What can hang from each mark:
J106: J33
J962: J105
J225: J105
J105: J33 J106 J294 J431 J962
J33: J106 J225 J431 J962

Every row comes from one small tree of marks. Brackets hold a mark, then the marks that hang from it, in the order of their numbers. Every link used is in the known rows. Which tree was each row made from?
Known rows:
(J106 (J33 J225 J431 J962)): [ 0.14  0.50  0.67 -2.96  0.51 -1.66  0.18 -0.29  0.69 -1.86 -1.55 -0.61
  1.06 -1.37  2.19  1.17]
(J106 (J33 (J225 (J105 J294 J962)) J431)): [ 0.38 -3.61 -0.13 -2.43  0.29 -1.26  0.42 -2.42  3.02 -1.91  1.48 -1.95
  0.38  0.24  0.18 -1.11]
(J106 (J33 J225 J431 (J962 J105))): [-0.69  0.71 -0.39 -1.95 -0.96 -1.92  1.34 -1.22  0.35 -2.12 -0.65 -0.16
 -1.30 -2.46  2.14  0.36]
(J225 J105): [ 3.57  2.46  2.83 -1.79 -0.06  0.83  0.95  2.75 -2.57  0.50  2.22  0.11
  0.00  2.75  0.49 -1.17]
(J225 (J105 (J106 (J33 J962)) J294 J431)): [-5.13 -2.67 -1.79  0.95  1.14  4.37 -2.10  0.12  0.80  1.24  0.45 -0.18
 -0.16  1.67 -3.07 -1.52]
(J33 J106 (J225 (J105 J294 J431)) J962): [-5.64 -1.14  0.11 -2.63  1.29  1.10 -0.59  0.28 -1.55  0.10 -2.33  1.00
  0.27 -0.54 -0.92  1.11]
(J106 J33): [ 2.61  1.26  0.93 -0.56  0.61  3.01  0.25  0.99 -0.98 -0.16  0.16 -0.36
  0.32  2.41  1.00 -0.85]
(J105 J294 J962): [ 0.61 -1.08 -1.09  2.44  1.50  0.55 -0.18 -0.11 -0.51  1.40  1.34  0.14
  2.60  2.90  0.14 -2.12]
(J105 J33): [ 3.99  2.74  1.38  0.71 -0.78  0.89  0.12  1.95 -1.34  0.81  0.15  0.40
  0.64  1.15  0.04  0.68]
(J962 J105): [ 3.11  3.26  0.61  1.24 -0.66  0.62  1.44  1.46 -2.63  0.32  1.85  0.99
 -1.05  1.45  1.52 -1.80]
(J33 J225): [ 4.39  2.86  2.13 -1.64  0.31 -1.46  0.28  0.63 -1.93 -0.75 -0.10  0.27
  1.78  1.65  2.32  1.16]
(J106 (J33 (J962 J105))): [-2.08  0.93 -0.84  0.12 -1.09  1.85  1.13  0.07 -1.76  0.34 -0.27  0.66
 -1.09  0.33  0.79 -0.71]
(J106 (J33 J225 J431 (J962 (J105 J294)))): [-2.65 -0.81 -1.14 -0.60 -0.86 -0.27  1.20 -2.33  0.69 -2.10  0.17  0.09
 -1.82 -2.34  1.55 -0.43]
(J106 (J33 J225 (J962 J105))): [-1.72  0.86 -0.29 -1.60 -1.50 -0.59  1.03 -1.56 -1.27 -1.00 -1.33  0.52
 -0.65 -0.58  1.57  1.37]
(J225 (J105 J33 J106 J962)): [ 2.24 -2.10  0.48  1.64 -1.16 -2.79 -1.04  0.04  2.14  2.34  1.16 -1.32
  1.47  1.17 -2.88  0.91]
(J105 (J106 J33) J294 J431 J962): [-2.37 -4.22 -4.15  3.95  2.57  3.26 -2.84 -1.59  3.04  1.32  0.10 -0.99
  2.00  2.83 -2.44 -2.58]
(J106 (J33 J962)): [-1.18  0.66  0.27 -0.74  0.47  2.05  0.03  0.99 -1.49  0.60 -1.28  0.22
  1.17  1.41  0.73  0.17]

Write each row's tree:
[ 3.30  1.10  2.24 -2.51  1.28 -2.56  0.79  0.80  0.31 -1.61 -1.64 -0.58
  0.26 -2.09  2.46  1.54]
(J33 J106 J225 J431)
[-1.55  0.84  0.57 -1.76 -0.30 -4.03  1.68 -0.23 -0.43 -1.05 -2.07  0.53
 -1.18 -4.24  2.15  1.64]
(J33 J106 J225 J431 (J962 J105))
[-0.48  0.38 -2.61  4.83  0.87  3.08 -1.16  0.15 -0.29  1.01  2.23  0.95
 -1.27  1.66 -1.26 -3.24]
(J962 (J105 J106 J294 J431))
[ 2.68  0.50  2.90 -2.11 -0.76 -0.54  1.31  2.38  0.91 -0.08 -0.15 -0.80
 -1.98 -2.34 -0.80  0.85]
(J225 (J105 (J33 J106 J431)))
[ 0.78 -1.52  0.22 -0.62 -0.39 -3.57 -0.21 -1.38  1.38  0.44 -3.54 -0.60
  2.29 -1.32 -0.32  3.82]
(J105 (J33 J106 J225) J962)
[ 1.28  2.00 -1.82  3.45  0.83  1.40 -0.96  1.16 -0.65  0.94  1.49  0.69
 -0.83  1.70 -0.57 -2.34]
(J962 (J105 J106 J431))
[-2.02  0.39 -0.23  0.89 -0.26  0.36 -2.05  2.11  0.12  2.12 -0.35  0.34
  0.56  0.31 -3.45  0.84]
(J225 (J105 (J33 J962) J106 J431))
[ 0.54 -3.40  0.04  0.66  0.07 -3.44 -1.12 -2.35  1.90  0.88  1.73 -1.19
  2.19  1.71 -1.33  0.55]
(J33 (J225 (J105 J106 J294 J962)))
[-4.71 -1.09 -0.74 -2.87  0.66  3.14 -0.83 -0.75 -0.60 -0.93 -0.83  0.35
  0.13  1.14 -0.92 -0.15]
(J106 (J33 (J225 (J105 J294 J431)) J962))
[ 0.88  1.42  0.65  1.20 -1.98  0.79  1.34  0.85 -0.78  0.82 -1.12  0.60
 -2.48 -1.86 -0.37  1.21]
(J962 (J105 (J33 J106)))
[-1.22 -0.82 -0.95  2.14 -0.48 -3.34 -0.06 -1.82  1.15 -0.51  1.21  0.21
 -0.65 -2.68  0.70  0.17]
(J33 J225 J431 (J962 (J105 J106 J294)))
[ 0.29 -0.21 -0.29  2.24 -1.24  1.35  1.61  0.06  1.18 -0.23  0.23  0.23
 -3.74 -3.51 -0.40 -0.69]
(J962 (J105 (J33 J106 J431) J294))
[-0.08  0.34  0.47 -0.27 -0.62 -1.76  0.01 -0.42  0.46 -0.84 -0.77  0.46
  0.82 -2.59  0.60  1.69]
(J105 (J33 J225 J431 J962) J294)
[ 0.28 -0.48 -0.03  0.18  1.02  0.86 -1.83 -0.27  0.32 -0.13  1.60 -0.12
  0.36  1.93 -1.52 -0.46]
(J33 (J225 (J105 J106 J294 J431)))
